What can hang from each mark:
ligu: pogif tovo
pogif: ligu
nitu: papo
papo: nezinet nitu pofu
nezinet: nitu surepom
pofu: ligu tovo vugis
vugis: papo pofu

Every row comes from one small tree of marks. The marks that hang from a mark follow it in brackets, in alphabetical order. Every link used is in the known rows. Which tree was each row made from?
Known rows:
ligu(pogif tovo): -0.62 +0.27 -1.44 +4.01 +2.07 -0.86 +1.04 -0.13 +4.38 +0.96 -1.51 +0.28 +1.18 -1.83 +0.35 +0.46 -0.71 +1.70 +3.38 +0.94 +0.23 +1.09 +1.14 +1.33 -0.18 -0.92 -0.99 +0.25 +1.43 +1.93 -0.82 +2.11 +1.14 +0.76 -0.33
nezinet(nitu(papo(pofu(ligu tovo vugis))) surepom): +0.89 +2.32 -2.79 +3.09 -0.18 +0.86 +0.00 -2.17 +4.88 +1.52 -3.66 +0.85 +1.46 -1.04 -2.17 +2.63 -1.17 -2.56 +4.34 +1.86 +1.48 +0.84 -0.47 +3.03 -3.59 -3.10 -1.28 +1.22 +0.80 +2.84 -0.06 +0.92 +1.38 +0.62 +0.40
nezinet(nitu(papo) surepom): +0.36 +2.04 -2.00 +1.46 -0.48 +1.45 +0.77 -1.32 +4.30 +0.86 -3.94 +0.68 +1.69 -1.12 -0.94 +1.02 +0.47 -0.64 +2.88 +1.28 +0.80 +0.68 +0.80 +1.82 -2.65 -1.69 -0.78 +1.53 +0.12 +1.94 +0.66 +1.82 +1.31 +1.98 +1.52
nitu(papo(nezinet(surepom) pofu(ligu tovo))): +1.30 +2.52 -1.51 +2.61 +0.60 +3.29 +0.38 -0.67 +3.87 +1.42 -2.81 +1.47 +0.10 -1.46 -2.49 +2.04 -0.65 -1.75 +3.32 +1.40 +2.41 +1.71 -0.05 +1.66 -1.71 -2.79 -0.71 -0.46 +0.80 +3.27 +0.29 +0.73 +1.83 -0.08 +0.84
papo(nezinet(surepom) nitu pofu(vugis)): +2.20 +1.88 -2.69 +2.07 +0.13 +4.75 -0.55 -1.97 +4.36 +0.48 -1.94 +1.18 +1.10 -2.03 -1.05 +2.58 -0.94 -1.91 +1.38 +1.52 +1.75 +0.22 +0.47 +1.50 -1.73 -2.40 -0.08 -1.99 +1.48 +4.10 +0.55 +1.23 +2.89 +0.33 +0.12
nitu(papo(pofu(tovo vugis))): +0.84 +2.29 -2.27 +2.77 +0.66 +0.58 -0.05 -1.51 +3.17 +1.36 -1.76 +2.03 +0.64 -1.70 -1.90 +2.07 -1.38 -1.17 +3.43 +1.32 +0.83 -0.19 -1.31 +2.37 -0.39 -2.67 -0.62 +1.03 +1.43 +3.57 -0.70 +0.45 +0.80 -0.60 +0.06
papo(nezinet nitu pofu(vugis)): +2.09 +1.62 -2.53 +2.06 +0.22 +3.60 -0.26 -1.97 +3.68 +0.60 -0.95 +1.60 +1.02 -2.41 -1.02 +2.92 -1.20 -1.57 +1.31 +1.53 +1.60 +0.04 -0.09 +0.65 +0.15 -2.79 +0.01 -2.33 +1.81 +3.44 -0.06 +1.01 +2.46 -0.41 -0.88
papo(nezinet(surepom) nitu pofu(ligu(pogif) tovo vugis)): +1.44 +1.05 -2.04 +3.98 +0.14 +3.31 -0.73 -1.52 +4.28 +1.00 -1.99 +0.73 +1.35 -1.86 -1.67 +3.61 -1.82 -2.15 +3.30 +1.63 +2.28 +1.39 +0.61 +2.56 -2.43 -2.61 -0.97 -2.11 +1.48 +4.55 -0.49 +0.69 +2.60 -0.12 -0.77
vugis(papo(nezinet(nitu surepom)) pofu(ligu(pogif) tovo)): +0.14 +1.61 -0.78 +2.05 -0.06 +2.42 -1.08 -1.96 +4.05 +0.97 -3.18 +0.92 +1.86 -1.61 -0.15 +1.32 -1.81 -2.39 +4.21 +1.55 +1.37 +1.86 +2.40 +3.91 -3.49 -2.99 -0.96 -1.18 +1.05 +3.43 +0.66 +1.23 +1.47 +1.17 +0.55
nitu(papo(nezinet(surepom) pofu(ligu tovo vugis))): +1.36 +2.53 -2.03 +3.18 -0.18 +3.09 -0.37 -1.54 +4.08 +1.27 -2.29 +1.99 +0.75 -1.21 -2.52 +2.01 -1.78 -2.46 +3.72 +1.70 +2.28 +1.05 -0.65 +2.43 -2.39 -3.06 -0.52 -0.25 +1.15 +3.55 -0.21 +0.19 +1.44 -0.26 +0.78
nezinet(nitu(papo(pofu(ligu(tovo) vugis))) surepom): +0.38 +1.50 -2.85 +3.31 +1.79 +0.19 +0.33 -1.69 +6.84 +1.06 -3.80 +0.31 +1.95 -1.08 -1.35 +1.90 -1.83 -1.13 +4.02 +1.93 +1.64 +1.33 +0.19 +1.90 -3.33 -3.17 -1.41 +0.64 +1.24 +2.75 +0.13 +1.52 +1.64 +1.55 +0.18
pofu(ligu(pogif) tovo vugis(papo)): -0.45 +1.28 -1.71 +3.83 -0.77 -0.79 -0.32 -1.61 +2.41 +1.26 -1.12 +1.72 +1.37 -1.08 -0.10 +1.12 -2.56 -0.80 +6.40 +1.74 -0.04 +0.91 -0.68 +3.39 -1.00 -2.30 -0.39 +0.62 +1.27 +2.22 -1.40 +0.50 -0.41 -0.56 -0.64
vugis(papo(nezinet(surepom) nitu) pofu(ligu(pogif) tovo)): +0.53 +1.39 -0.68 +1.77 +0.12 +3.99 -1.49 -1.49 +3.56 +0.84 -2.13 +1.37 +1.27 -2.07 -0.41 +3.01 -2.10 -1.91 +3.77 +1.56 +1.93 +2.10 +1.56 +3.15 -2.49 -3.32 -0.71 -2.14 +1.02 +5.21 +0.60 +0.99 +1.91 +0.61 +0.18
vugis(pofu): +0.68 +2.20 -2.02 +1.14 -0.06 +1.11 +0.09 -1.23 +3.10 +1.37 -1.53 +1.53 +0.32 -2.46 +0.47 +0.58 -0.31 +0.15 +1.27 +1.48 -0.03 +0.29 +0.08 +1.13 -1.06 -2.00 -0.39 +0.91 +1.59 +2.55 +0.00 +2.19 +0.78 +0.22 +0.50
papo(nitu pofu(tovo vugis)): +1.53 +1.76 -2.97 +2.80 +0.41 +1.89 +0.08 -2.10 +3.40 +1.32 -1.08 +1.35 +0.83 -2.22 -1.46 +3.69 -0.88 -1.54 +3.00 +1.44 +0.65 -0.16 -0.93 +2.32 -0.58 -2.86 -0.55 -0.44 +1.51 +3.83 -0.58 +0.75 +1.92 -0.81 -0.98
pofu(ligu(pogif tovo) vugis(papo(nezinet(surepom) nitu))): +0.06 +0.32 -1.46 +3.62 +1.00 +2.83 -0.88 -1.58 +5.27 +0.16 -1.79 +0.70 +2.17 -1.21 -0.03 +2.33 -3.23 -0.85 +5.19 +1.69 +1.84 +1.93 +1.27 +2.37 -2.02 -2.96 -0.35 -2.28 +1.39 +3.94 +0.01 +0.85 +1.75 +1.03 -0.25
pofu(tovo vugis(papo)): +0.26 +2.47 -2.16 +2.43 -0.70 +0.98 -0.26 -2.36 +2.23 +1.09 -0.91 +2.31 +0.97 -1.24 -0.20 +0.80 -1.58 -1.30 +5.57 +1.39 -0.54 -0.24 -0.71 +3.68 -0.68 -2.52 +0.37 +0.99 +1.26 +2.27 -0.76 +0.42 -0.02 -0.66 +0.37
pogif(ligu): +0.11 +1.38 -2.27 +2.05 -1.32 +2.01 +1.52 -0.69 +2.76 +1.47 -1.07 +2.08 +0.99 -1.60 +0.01 +0.30 +0.98 +1.46 +2.30 +1.48 +0.04 +0.19 +0.06 +1.37 -0.08 -2.38 -1.14 +0.86 +1.22 +0.68 -0.34 +1.85 +1.12 +0.59 -0.43

Write each row's tree:
+2.00 +1.60 -2.10 +1.35 +0.89 +3.80 +0.46 -1.09 +3.53 +0.67 -1.26 +1.23 +0.42 -2.64 -1.06 +2.93 +0.06 -0.84 +0.91 +1.29 +1.77 +0.75 +0.47 -0.04 +0.84 -2.52 -0.39 -2.69 +1.38 +3.16 +0.43 +1.41 +2.82 -0.19 -0.76 -> papo(nezinet nitu pofu)
+0.11 +1.20 -1.83 +4.11 +0.48 -1.08 -0.16 -0.94 +3.34 +1.55 -1.99 +1.41 +1.14 -1.56 -1.70 +2.38 -2.28 -0.82 +4.43 +1.71 +1.25 +0.95 -1.19 +2.27 -0.70 -2.50 -1.39 +0.72 +1.44 +3.51 -1.43 +0.67 +0.44 -0.66 -0.79 -> nitu(papo(pofu(ligu(pogif) tovo vugis)))
+0.19 +1.47 -1.61 +3.70 -1.08 +1.95 -0.78 -2.34 +3.91 +0.69 -2.71 +0.95 +2.50 -0.75 -0.59 +1.25 -2.24 -2.65 +5.99 +1.70 +1.19 +1.20 +1.48 +4.38 -3.36 -2.55 -0.44 -0.75 +0.97 +2.33 -0.28 +0.45 +1.12 +0.85 +0.33 -> pofu(ligu(pogif) tovo vugis(papo(nezinet(nitu surepom))))
-0.53 +0.37 -2.07 +5.18 +0.75 -1.44 +0.60 -0.86 +4.84 +1.17 -1.17 +0.59 +1.42 -1.44 +0.19 +0.81 -2.19 +0.92 +4.52 +1.71 +0.45 +1.25 -0.20 +1.46 -1.30 -1.81 -0.95 +0.61 +1.90 +1.70 -1.69 +1.57 +0.36 +0.17 -0.87 -> pofu(ligu(pogif tovo) vugis)
+0.37 +1.82 -1.41 +1.36 +1.32 +2.80 -0.44 -2.02 +6.01 +0.74 -2.94 +0.78 +1.73 -1.65 +0.35 +0.76 -1.91 -1.68 +3.75 +1.75 +1.69 +2.15 +2.27 +2.36 -3.32 -3.70 -0.60 -1.43 +1.41 +2.56 +1.30 +1.92 +1.80 +1.78 +1.10 -> vugis(papo(nezinet(nitu surepom)) pofu(ligu(tovo)))
+0.70 +1.56 -1.48 +4.04 +0.29 +1.90 -0.70 -0.96 +3.98 +1.05 -2.57 +1.36 +1.24 -1.32 -2.22 +2.10 -2.28 -1.99 +3.75 +1.55 +2.26 +1.41 +0.10 +2.73 -2.20 -2.52 -0.99 -0.42 +1.30 +4.30 -0.65 +0.35 +1.35 -0.07 +0.32 -> nitu(papo(nezinet(surepom) pofu(ligu(pogif) tovo vugis)))
+1.32 +2.52 -1.35 +2.14 +1.21 +3.81 +0.09 -0.76 +3.72 +0.99 -2.70 +1.65 +0.27 -1.59 -2.34 +1.86 -0.25 -1.61 +2.51 +0.90 +1.97 +1.01 +0.65 +2.19 -1.25 -2.19 -0.47 -0.45 +0.87 +3.92 +0.70 +0.66 +2.11 +0.19 +1.24 -> nitu(papo(nezinet(surepom) pofu(tovo)))
+2.06 +1.84 -2.12 +1.26 +0.78 +4.98 +0.11 -1.17 +4.25 +0.44 -2.20 +0.86 +0.61 -2.30 -1.14 +2.66 +0.25 -1.28 +1.03 +1.28 +1.87 +0.89 +1.25 +0.70 -1.07 -2.07 -0.35 -2.25 +1.08 +3.81 +1.10 +1.68 +3.01 +0.49 +0.13 -> papo(nezinet(surepom) nitu pofu)
+0.79 +2.17 -2.51 +2.72 +0.45 +0.16 +0.24 -2.28 +4.11 +1.28 -2.62 +1.49 +1.49 -1.57 -2.03 +2.58 -1.06 -1.85 +3.54 +1.37 +0.97 -0.18 -0.42 +2.93 -1.21 -2.98 -0.99 +0.98 +1.22 +2.88 -0.35 +0.60 +1.37 +0.10 -0.23 -> nezinet(nitu(papo(pofu(tovo vugis))))
+0.71 +2.28 -1.93 +2.54 -0.63 +0.75 +0.33 -1.28 +3.23 +2.09 -1.34 +1.74 +0.16 -2.17 -0.44 +1.51 -0.56 -0.71 +3.16 +1.73 +0.39 +1.14 -0.72 +1.87 -1.88 -2.81 -0.80 +1.00 +1.50 +2.16 -0.71 +1.55 +0.70 -0.54 +0.13 -> vugis(pofu(ligu tovo))
+0.50 +1.20 -1.06 +2.69 +1.03 +1.02 -0.03 -1.40 +3.48 +0.94 -2.34 +0.73 +1.59 -1.73 -0.88 +2.02 -1.46 -2.16 +4.70 +1.54 +1.49 +1.91 +1.46 +2.50 -0.33 -2.85 -1.09 -2.46 +1.17 +2.24 -0.02 +0.96 +1.69 +0.01 -1.24 -> vugis(papo(nezinet(nitu) pofu(ligu(pogif) tovo)))
+1.54 +1.34 -2.69 +3.45 +1.54 +3.69 -0.16 -1.66 +6.32 +0.76 -1.86 +0.79 +1.14 -1.74 -1.17 +2.95 -1.87 -1.48 +2.88 +1.79 +2.41 +1.56 +0.44 +1.04 -2.30 -3.26 -0.71 -2.32 +1.72 +3.78 +0.24 +1.24 +2.84 +0.39 -0.33 -> papo(nezinet(surepom) nitu pofu(ligu(tovo) vugis))
+1.98 +1.99 -2.10 +2.65 +0.28 +4.65 +0.28 -1.20 +4.24 +1.38 -2.00 +1.06 +0.34 -1.92 -1.98 +3.63 -0.11 -2.06 +2.79 +1.54 +2.34 +1.79 +0.37 +1.43 -1.99 -3.06 -0.80 -2.09 +0.90 +3.57 +0.38 +0.93 +3.03 -0.20 -0.31 -> papo(nezinet(surepom) nitu pofu(ligu tovo))
-0.29 +1.04 -0.55 +2.42 +1.94 +2.09 -1.04 -0.71 +5.12 +0.59 -2.33 +0.64 +1.26 -1.87 +0.79 +0.31 -2.75 -0.35 +3.73 +1.57 +1.49 +2.40 +2.19 +2.27 -2.33 -2.75 -0.79 -1.53 +1.60 +3.87 +0.68 +1.87 +1.24 +1.17 +0.75 -> vugis(papo(nezinet(surepom)) pofu(ligu(pogif tovo)))
+1.63 +2.22 -2.44 +3.75 -0.34 +2.15 +0.12 -1.69 +3.37 +1.55 -0.82 +1.91 +0.41 -1.84 -1.67 +1.80 -1.47 -1.98 +3.65 +1.68 +1.40 +0.61 -0.91 +1.73 -0.92 -3.09 -0.37 -1.11 +1.96 +2.07 -0.99 +0.49 +1.42 -1.43 -0.58 -> papo(nezinet pofu(ligu tovo vugis))
+0.54 +0.92 -1.56 +2.63 -0.93 +3.38 -1.20 -1.81 +3.65 +0.19 -1.83 +1.26 +2.01 -1.25 -0.04 +2.23 -2.55 -1.67 +4.33 +1.91 +1.56 +1.37 +0.72 +2.24 -1.90 -2.47 -0.04 -1.95 +1.07 +3.71 -0.06 +0.76 +1.32 +0.77 -0.04 -> pofu(ligu(pogif) vugis(papo(nezinet(surepom) nitu)))
-0.36 +1.49 -0.92 +2.20 +0.21 -0.22 -0.71 -1.06 +2.60 +1.57 -1.57 +1.61 +0.82 -2.00 +0.38 +1.28 -2.11 -0.58 +4.60 +1.72 +0.17 +1.62 +0.12 +2.97 -1.07 -2.80 -0.90 +0.21 +1.48 +3.31 -0.56 +1.43 +0.07 -0.21 -0.16 -> vugis(papo pofu(ligu(pogif) tovo))
+1.25 +2.20 -1.41 -0.32 +0.06 +5.43 -1.46 -1.94 +3.68 +0.36 -2.23 +1.70 +1.02 -2.43 +0.23 +2.05 -1.31 -1.72 +1.87 +1.40 +1.42 +0.97 +1.49 +2.00 -1.73 -3.13 +0.23 -2.04 +1.07 +4.80 +1.58 +1.41 +2.01 +1.09 +0.99 -> vugis(papo(nezinet(surepom) nitu) pofu)
+0.82 +2.29 -2.00 +2.27 -1.48 +2.27 -0.19 -1.92 +2.72 +0.80 -0.75 +2.42 +1.11 -1.27 -0.11 +0.41 -2.34 -1.36 +4.63 +2.02 +0.78 +0.88 -0.83 +1.47 -0.44 -2.97 +0.57 -0.96 +1.60 +1.12 -0.55 +0.65 +0.17 -0.49 +0.11 -> pofu(ligu vugis(papo(nezinet)))
+1.62 +1.66 -3.14 +1.95 +0.26 +1.77 -0.01 -1.85 +3.72 +0.89 -1.28 +1.31 +0.93 -2.29 -0.59 +2.99 -0.95 -0.67 +1.83 +1.60 +0.53 -0.15 -0.86 +0.91 -0.08 -2.50 -0.43 -0.75 +1.61 +3.50 -0.31 +1.47 +1.93 -0.30 -1.01 -> papo(nitu pofu(vugis))
+0.39 +1.19 -2.25 +4.57 +0.15 -0.87 +0.17 -1.17 +3.32 +1.67 -1.32 +0.96 +0.84 -1.78 -1.00 +1.87 -1.57 -0.89 +4.22 +1.65 +0.57 +0.73 -0.71 +2.32 -1.07 -2.06 -1.25 +0.24 +1.81 +2.64 -1.60 +1.12 +0.76 -1.00 -1.15 -> papo(pofu(ligu(pogif) tovo vugis))
+1.08 +1.73 -1.45 +0.79 -0.18 +4.00 +0.00 -1.66 +2.62 +0.28 -1.09 +2.00 +1.02 -1.87 -0.07 +2.19 -0.91 -0.89 +3.20 +1.28 +1.13 +0.97 +0.52 +0.97 +0.92 -2.71 +0.44 -2.30 +1.03 +2.78 +0.64 +0.81 +1.66 +0.27 -0.20 -> vugis(papo(nezinet nitu))
+1.01 +1.18 -1.10 +2.35 +1.11 +3.59 -0.65 -1.03 +3.71 +0.74 -2.24 +0.87 +1.04 -1.80 -1.11 +3.36 -1.70 -2.11 +4.31 +1.56 +2.06 +2.19 +1.34 +2.51 -1.24 -2.88 -0.87 -2.91 +0.90 +4.68 +0.63 +0.90 +2.34 +0.12 -0.66 -> vugis(papo(nezinet(surepom) nitu pofu(ligu(pogif) tovo)))
+0.84 +2.25 -1.28 +0.00 +0.01 +2.74 -0.70 -2.52 +3.44 +0.59 -2.22 +1.73 +1.57 -2.24 +0.51 +0.60 -1.15 -1.89 +2.20 +1.38 +0.83 +0.57 +1.67 +2.03 -0.86 -3.11 -0.06 -1.39 +1.48 +2.43 +1.08 +1.57 +1.44 +0.98 +0.36 -> vugis(papo(nezinet(nitu)) pofu)
+1.18 +2.32 -1.89 +2.09 -0.78 +5.19 -0.95 -2.64 +3.27 +0.57 -1.44 +2.11 +1.36 -1.31 -0.80 +2.70 -1.67 -2.57 +4.71 +1.25 +1.20 +0.42 +0.44 +3.97 -1.96 -3.10 +0.60 -1.36 +0.85 +4.05 +0.37 -0.04 +1.74 +0.20 +0.72 -> pofu(tovo vugis(papo(nezinet(surepom) nitu)))
+0.03 +0.50 -0.75 +2.00 +2.05 +3.32 -1.14 -1.04 +5.54 +0.37 -2.21 +0.55 +1.60 -2.21 +0.51 +2.32 -2.78 -0.67 +3.34 +1.67 +2.14 +2.68 +2.32 +1.95 -2.06 -3.22 -0.87 -2.69 +1.45 +5.03 +0.92 +1.63 +2.06 +1.43 +0.03 -> vugis(papo(nezinet(surepom) nitu) pofu(ligu(pogif tovo)))
+0.86 +1.83 -2.06 +3.34 +1.84 +2.29 -0.11 -1.12 +6.07 +0.79 -2.48 +1.26 +1.04 -1.31 -1.62 +1.45 -2.42 -1.14 +3.41 +1.75 +2.57 +1.51 +0.01 +1.16 -2.15 -3.25 -0.70 -0.68 +1.69 +3.38 +0.10 +0.98 +1.67 +0.56 +0.69 -> nitu(papo(nezinet(surepom) pofu(ligu(tovo) vugis)))
+1.60 +2.13 -2.37 +3.02 +0.15 +2.12 +0.03 -2.62 +4.03 +1.04 -1.85 +1.54 +1.49 -1.73 -1.59 +1.92 -0.74 -2.70 +2.88 +1.33 +1.30 -0.23 +0.73 +2.86 -1.26 -2.84 -0.42 -1.22 +1.66 +2.11 -0.31 +0.67 +2.26 -0.40 -0.60 -> papo(nezinet(nitu) pofu(tovo vugis))
-0.27 +0.83 -0.87 +2.19 +1.79 +1.66 -0.81 -1.53 +5.99 +0.56 -3.35 +0.25 +2.24 -1.78 +0.62 +0.79 -2.49 -0.98 +3.79 +1.67 +1.62 +2.30 +3.14 +2.63 -3.17 -2.99 -1.08 -1.78 +1.38 +3.21 +1.01 +2.05 +1.73 +2.03 +0.43 -> vugis(papo(nezinet(nitu surepom)) pofu(ligu(pogif tovo)))
+1.54 +1.51 -2.75 +1.86 +0.28 +1.49 +0.79 -0.82 +3.71 +1.32 -1.57 +0.88 +0.31 -2.39 -0.79 +3.19 -0.17 -0.32 +2.32 +1.86 +1.17 +1.38 -0.90 -0.41 -0.06 -2.74 -1.06 -1.11 +1.26 +2.49 -0.17 +1.90 +1.97 -0.24 -1.32 -> papo(nitu pofu(ligu))
+0.85 +0.91 -1.09 +2.48 +1.24 +2.54 -0.31 -1.07 +2.88 +0.82 -1.29 +1.23 +0.94 -2.18 -1.12 +3.58 -1.87 -1.63 +4.24 +1.53 +1.91 +2.03 +0.67 +1.70 +0.71 -3.23 -0.87 -3.27 +1.27 +4.08 -0.06 +0.49 +2.09 -0.53 -1.71 -> vugis(papo(nezinet nitu pofu(ligu(pogif) tovo)))
+1.56 +2.19 -1.67 +2.57 +0.97 +2.81 +0.62 -1.15 +3.01 +1.24 -1.20 +1.71 -0.01 -2.18 -1.41 +1.43 +0.04 -1.29 +2.41 +0.99 +1.19 +0.63 +0.43 +1.58 +0.22 -2.26 -0.33 -1.33 +1.46 +2.38 -0.12 +1.08 +2.04 -0.97 -0.20 -> papo(nezinet pofu(tovo))
+1.97 +2.08 -2.00 +2.13 +0.94 +5.12 +0.07 -1.31 +3.96 +0.93 -2.13 +0.95 +0.47 -2.14 -1.78 +3.38 +0.16 -1.99 +2.08 +1.04 +1.94 +0.97 +1.09 +2.07 -1.47 -2.57 -0.48 -2.13 +1.00 +4.25 +0.86 +0.94 +3.22 -0.04 +0.13 -> papo(nezinet(surepom) nitu pofu(tovo))
+1.07 +2.00 -2.02 +1.14 +1.36 +2.27 +0.06 -1.58 +2.79 +0.97 -1.41 +1.64 +0.46 -2.28 -0.72 +3.31 -0.69 -1.27 +4.04 +1.33 +0.60 +0.78 -0.18 +2.28 +0.62 -3.09 -0.42 -1.30 +0.97 +4.07 +0.50 +0.94 +1.80 -0.53 -0.86 -> vugis(papo(nitu pofu(tovo)))
+0.65 +1.46 -2.11 +2.78 +0.48 +3.92 -0.46 -2.17 +5.33 +0.32 -1.53 +1.35 +1.61 -1.17 -0.31 +2.29 -2.70 -1.38 +5.03 +1.79 +1.86 +1.78 +0.46 +2.05 -2.27 -3.70 +0.11 -1.98 +1.35 +3.29 +0.30 +0.66 +1.73 +0.78 +0.23 -> pofu(ligu(tovo) vugis(papo(nezinet(surepom) nitu)))
